Each row comes from the steps of one walk. Every step used is in the known rows, and no mark comes twice. Write the walk behind each row, first mark first.
Known rows
bunip-ruful: [  1  -9   0   9 -11   9  -3   2   7  36 -14  15  13  10   9  -9   9  -4
  -9  -8  10  24  13   2   7 -23   2  -8 -26  -1  -1   9]
vemu-zabore-pigat-lopa: [-30   0  34  14   0   3   8  -5   8  -2  31  17   4  -4 -13   3  -6  19
  33   6 -30 -14   3  -9 -13 -25   1 -14  13  -5  12  -3]
lopa-pigat: [ 29   0 -15  -5   5  -6  -3  25  -3  20 -43 -12  10  -9   3  -8  -1   2
  -9  -5  26   2  -4 -14  13   8  17   5 -22   5 -18  -3]
ruful-vemu-pigat-lopa-zabore: [ 13   1  28   8  -9   2  -5  -1   3 -10  20  37  13   9  -4  11  15 -18
   1 -27  -6   7  -7   6  -2  -6 -28  12   8  -7  -9 -12]
pigat-lopa-zabore-vemu: [ 16  -3  26   3 -14   2   1  11  13 -13  24  18  10  22 -13   3  31  26
  15  12  -7  27  -3  -9  -1 -27 -22 -10  13   1  30  15]
ruful-vemu-zabore-lopa-pigat: [ 17 -14 -16  -2  10   1   1  19 -10  16  -3 -15   3  -9  -2 -13  19  32
  -1  -2  -2 -27  19  -3  10 -17   4   5  40   7   8 -23]
lopa-ruful-vemu: [  2  -4 -22   0 -10  -5  -4 -14 -13 -37  18  15 -22   9   0   6  -6 -25
 -26  -2 -16   7   7   4   9  53 -24   1 -19   0  -6  17]
zabore-vemu: [  9  -3  -5 -11 -13   2  -1  11   5  -9  -7  -1   4  20  -6   5  21  12
   7   9  -8  24  -2 -15   7 -15  -7 -16 -17   2  45  31]
lopa-vemu-zabore-pigat: [-16   9  -9 -12  11  -3   2   7  -4  10  36  -6 -17  -6  -2  14 -11  11
  17  20   7   3   4  -5  -5 -35  16   4  25   6 -27 -12]
pigat-lopa-ruful: [  1   7 -12  12 -16 -12   7   6   6 -41 -11   6  -9  14  -6 -17  -9   0
  -6   2  -5  11  18 -12   5  13  -1  -3 -20   3   4   6]
bunip-lopa: [  6  -6 -10   7  10   5   1   5   4   3 -12   4   4   3  19  -4 -16 -28
   3  -8  18   6   0   3   5  51  -4 -19 -39  -8  33  10]
bunip-ruful-lopa: [ -8 -14   3   6 -12   3  -3 -21   9  28  11 -11  20 -12  11 -13 -11  14
 -18  11  -3  11   9  -1  -9   8  13  -5  10   0 -20  12]
ruful-lopa-pigat-zabore-vemu: [ 14   1   6  -8  -4  -6   4  10   5  23  10 -29  -6   0 -14 -26  24  37
  10  29   3   0   2  -2  -9 -21  21 -15  37  -1  21   0]
pigat-lopa: [-12  -2  19  19 -13   2   5  -3   9 -21 -23  12  17   5   1   3  -4   0
  12 -16 -13   0  -3 -18  -3  16  -3 -15 -25  -6  19   8]
lopa-zabore: [ 22  -1  16  -5  -7   2  -6  15   1  14   1   8   9  -2   7  11  17 -18
  -8  -1  33  24 -17   3   2   6 -43   7  -6   9 -16   0]
ruful-vemu-lopa: [-22  -9   1  10   8   3  -4 -28 -10 -29  14   8  18  12   8  17 -12 -23
 -10  -9 -25 -14  -1  -5   5  41 -16 -11   4  -3 -10  30]
zabore-lopa-ruful-vemu-pigat: [ 13   0 -34 -14 -10  -3  -7  -1 -10 -23   4  17 -11  19  -4  -6   5 -34
 -18 -25 -14   3  22   3  15 -14  -6  13 -12  -3  12  -5]
bunip-ruful-lopa-pigat: [ 22 -10 -10   2   3  -5  -3   1   5  41 -12 -20  20 -17   4 -25  -8  31
 -18  12  16   2  12  -6   1  -1  38   5  14   4 -41  -5]
vemu-ruful-lopa: [  1  -4 -16  -6 -10  -2  -4 -21   1  23  -6 -40  -6 -17   9  -6 -27  -5
 -17  -1   5   2 -18   3 -18  46   5  18  -3  -1  -4  15]
lopa-pigat-vemu: [ 21   4  11  -4  10   0  -2  10   5 -12 -53   6  11  -9 -13  12   1  12
  -3  -6   8  -7 -20   0  15  -2  22  14 -49   5 -11  -9]
ruful-lopa: [ -7  -6   0  -4  -9  -3  -3 -19   3   2  -4 -26  15 -16  10   2 -17   1
 -14   9  -1   2 -11 -11 -10  44  -1  -5   2   3 -14  19]
pigat-zabore: [ -8   9  17   2  -5   1   5  10   0  25 -14 -16 -14  -4   4 -11  16 -18
  11  -3  23  -6 -10   6 -11   6 -13 -18  -7  -2  14 -12]
ruful-vemu: [ -8 -10  -1   1  -5   7  -7 -19 -13 -17   7  17  -4  -1   8  22  -1 -32
 -16 -17 -17   1 -10  -1   4  55 -23  -6 -25  -6   4  20]
vemu-pigat: [ 13   9 -15 -17  -5  -2  -6  14   0  13 -43   5   8   8   4   6   3 -37
  -5 -36   8  13   0  -7  11 -20   6   9 -40  -3   5   2]
ruful-vemu-lopa-pigat: [ 11  -7 -10   6  18  -4  -5  -6 -12  -4  -9  -4  19   1   2  -1  -9   0
 -14  -2  -3 -20   4  -9  12  26  15   2  10   2 -31  10]
bunip-vemu-ruful-lopa-zabore: [ 19  -4   1  -3  -2   3  -5  -9   0  30  11  -6  -3 -23  12  -3 -11   1
 -23  10  26  13 -19  21 -15  14 -16  27  20   0 -15  -2]
pigat-zabore-vemu-lopa: [-14   0  10   4   6   0   5  -3   3  -8  10 -15  12  26  -7 -11  13  12
  17  16 -12  -6   4  -5  -2 -22  -3 -24  28   1  26  24]
bunip-vemu: [ -7  -1 -21   0   9  12   1  -1  -3   1 -48  30   2 -16  20   3 -10  -4
 -13   0   8   9  -2   2  10  -5  11  -4 -38  -9  29   8]
ruful-lopa-zabore-pigat: [ -1  -5  25 -16   0   0  -8  -7   2  17  66   8   7 -10  -3   8 -11  -3
   6  42  17  12 -17  -5 -14 -10 -24   5  22   5 -32  -2]
ruful-vemu-zabore-pigat: [-28  -5  16  -8  10   4  -1 -11  -8   8  64  17 -14 -13  -9  22  -7   0
  13  13 -28 -14   0   6  -7  -8 -16  -5  21  -2  -4   5]
vemu-zabore: [-11   0   7  -2   5  -1   6  11  -1  18 -14 -20  -4 -14   3  12  12   9
   5 -19 -10  -9   5   9  -1   2 -16  -4  12   7   4   4]

Which walk is each row?
[  2   7 -36  -8  -6  -9  -4  -9  -1 -17 -11 -34  -1  -7  19   5 -20   6
 -15  11  26  19  -5 -17  -6  33  37   9  16   6 -49  -2] : ruful-lopa-vemu
[-37  -5  34  16   0   4   6 -18   3 -13  50  27  -2  -7 -14  11  -8  14
  26   4 -45 -21   4  -4 -13  -8  -6 -12  20 -10   9  -1] : ruful-vemu-zabore-pigat-lopa
[ 19  11 -49 -18  -6  -4  -6  20  -2  -6 -35  -6  -1  22  12  -4   7 -19
  -4 -23  26  17  15 -15  14 -50  31  18  -4   3  -4 -27] : zabore-lopa-vemu-pigat
[ 21  -4 -13  -7   5 -10  -3   3   0  20 -23 -31  17 -20   4 -14 -14  18
 -16  10  17  -6  -3 -15   0  27  26   6  10   6 -35  -1] : ruful-lopa-pigat
[  0   4   9  11  15  -3   3   0  -9  20   4 -16  -4  -5  -3 -19   5  -2
   3   2   9 -30   1   7  -6  11   9  -9  31  -3 -19 -17] : ruful-vemu-lopa-pigat-zabore
[ 14   5  16 -10   2   9  -6  -1   2  16  12  10 -20  -5 -15  15 -13 -13
   4   3  15   8 -35  22  -7 -18  -9  37 -40  -3   6  -5] : lopa-zabore-pigat-vemu-ruful
[ -9  -7  25  -5  11   5  -8 -14  -7  -5  77  29  10   7  -5  17 -11 -21
   7  29   2   2 -12  -1  -4 -11 -34   1  25   1 -31   8] : ruful-vemu-lopa-zabore-pigat
[  5   3 -28  -3  -3 -14   3   3   1 -43   9  -8  -2  32  -8 -18  -2   8
 -10  25  -7  16  26  -8  13 -10  -2  -7   7  13   5  31] : zabore-vemu-lopa-ruful
[ 15   7  -7  -5 -11   4   2  11   1  38  -7 -30 -34   9  -9 -16  14  -1
   8  -1   7  10 -14  16 -13 -15   0   7 -10  -6  51  11] : pigat-zabore-vemu-ruful
[-23  -1   2 -10   9  -4   1  -8 -10  -2  69  14 -25  -8 -14  10  -9  -3
   7  22 -27  -8  13  10  -5  -9 -17   0  21   2 -10   1] : lopa-ruful-vemu-zabore-pigat
[-18  -6   8   3   5   3   2  -8 -11   4  15  -5 -12 -15   0  22  10   2
  -4 -21 -33 -18   4  17  -2  30 -25  -5  20   0   2   9] : ruful-vemu-zabore
[ -3  -4  -1  -6  -9   9   1   6  -7  11  10   1 -11  14   1 -20  26 -16
  10 -11   2 -20  11   5  -2 -36 -17  -9  21  -6  41 -31] : ruful-vemu-pigat-zabore-lopa
[ 16   3 -33   3   1 -10   3  10   3 -24  -1   0 -17  16   8 -24 -20 -20
 -14  10  21  18  22   7  11  39  -6  -7 -31   3  15   6] : bunip-lopa-ruful
[ 11   1 -46  -6  -8   0  -3  17  -3 -26 -20 -17  -4  19  18  -3   5   2
  -3   5  35  18   8 -21   9 -19  18   5   9   8  -4 -20] : zabore-lopa-vemu
[-23   0  26  11  -7   4   3  -7   8 -15  20  27  11   4  -9   3 -14   1
  26  12 -16  -2  -5 -22  -9 -13   2 -15 -16  -9  12   3] : zabore-pigat-lopa
[-25  -1  25   1  18   5  -1 -20   4 -33   9  17  25  12 -12  20 -20  -2
  14  19 -18 -15 -11  -6   6 -17   4  -2 -22   3  -9  14] : zabore-pigat-vemu-lopa
[  0  12 -20  13  -9  -5   1   4   5 -33 -27  -4  -1   9  11   6 -10   2
   4  -8  15  17   0 -22   1   8  35   0  -3  -2 -22 -10] : pigat-lopa-vemu
[ 11   0  37  13 -10   2  -1   8  10  -3   6  19  16   3   1   5  14  -2
   6  -6  13  12 -12  -2  -5   3 -35   1   2   1  -5  -5] : pigat-lopa-zabore
[ -9   7 -19  -3   6 -10   4  -2  -2   3  -1 -44 -11 -20  11   8  -4  28
  -4   0   0  -2  10   4  -9  12  25   8  54  10 -40 -10] : ruful-lopa-vemu-zabore
[-18  -1  -8   2  16   6   9   7  -2  21 -32   9  -9 -27  10   7   5  23
  -1  -9 -12 -10  12  19   2 -19   6  -2  13  -1  20  -2] : bunip-vemu-zabore
[ 31   6 -10  -3   4   2  -3   8   0  19 -51 -14 -15 -10 -10   2 -13  -3
  -8 -18  17  -1 -28  16   4   4  22  39 -53  -1   5  -7] : lopa-pigat-vemu-ruful
[ -8  -3  -7  16 -13  -5   0 -20  -7 -51  24  26 -17  11  -6   1  -8 -13
 -15  -6 -32   1  13   0   3  50 -16  -3 -12  -6   2  13] : pigat-lopa-ruful-vemu
[ 14  -6  18  -6  -7  -2  -6  -4   3  13  24 -14  15 -12   8   5   2   0
 -13  16  23  14 -18   3 -11  26 -33   7  26   9 -33   2] : ruful-lopa-zabore
[ -5  16  -3  -5   7   4   5   9   0  36 -36  11 -15 -11   7 -17  11 -19
   4 -18  15  -7   4  19  -3 -41  17  -3 -10 -14  25 -27] : bunip-vemu-pigat-zabore
[  2  22 -12  -7  -2  -9   1   2   1  24 -10 -31 -18  -2   5 -15   3 -15
   2 -12  26  -1   2   7 -12 -16  33   5  24  -5 -24 -33] : ruful-lopa-vemu-pigat-zabore
[ 21  -5   5  -4   6   4  -2  14   5 -16 -40   7  15  -1 -13   1   9  24
   3   6   6 -15  -9  -4  17 -28  17  13 -31   7  12 -21] : zabore-lopa-pigat-vemu
[-12   4  28 -10   5   7  -2  -7   6 -20   1  29   3  -3 -17  25 -12  -5
  15  17 -10   1 -23  -1   4 -20   1   5 -53   1   2   1] : zabore-pigat-vemu
[-11  -3  14  21 -11   6  -1 -16   6  -4  -1  41  15  14  -6  -4   3 -12
   2 -39 -39  -1  16   0   1 -14  15  -1 -14 -19   9  -4] : bunip-ruful-vemu-pigat-lopa
[ 10  20 -18  -2   7  -5   3  15   1  23 -16 -13 -22   9  10 -19   4 -28
  11 -21  35   0   5  14  -5 -16  29  -3   4 -10  -3 -38] : bunip-lopa-vemu-pigat-zabore
[  0   6  -1  11  23  -1   8  10  -3  30 -25 -10  -1 -11   3 -28   2  15
   3   9  23 -27   4   9  -2 -20  27  -7  26  -4  -4 -23] : bunip-vemu-lopa-pigat-zabore
[ -8  -4  -5   0   4   0   1  -5   3 -25   1  -6  23  30  -3   4   4  11
   7  13 -17   6   5 -17   7 -12  -1 -18   8   5  23  41] : zabore-vemu-lopa
[ -9 -11  12  -4   1   9   7  11   4 -11  -7  -6   4   1  -7   3  24  30
  17   0 -14 -24   9   6   6 -42 -17  -2  16  11  41 -17] : pigat-vemu-zabore-lopa
[-13   2  25  -1  10   3   7   4   5  -3 -24  -9  -1 -16 -10  24  12  20
  10 -18 -24 -18  -7  20   2  -7  -6   4  -8   8   5  -2] : pigat-vemu-zabore
[-19  -1   3  14  -1  -6   8 -10  -6 -23  28   3 -21  -6 -10   5   6  13
  -3 -12 -44 -17  24  18  -3  25 -19  -2  32   0  -1   3] : pigat-lopa-ruful-vemu-zabore
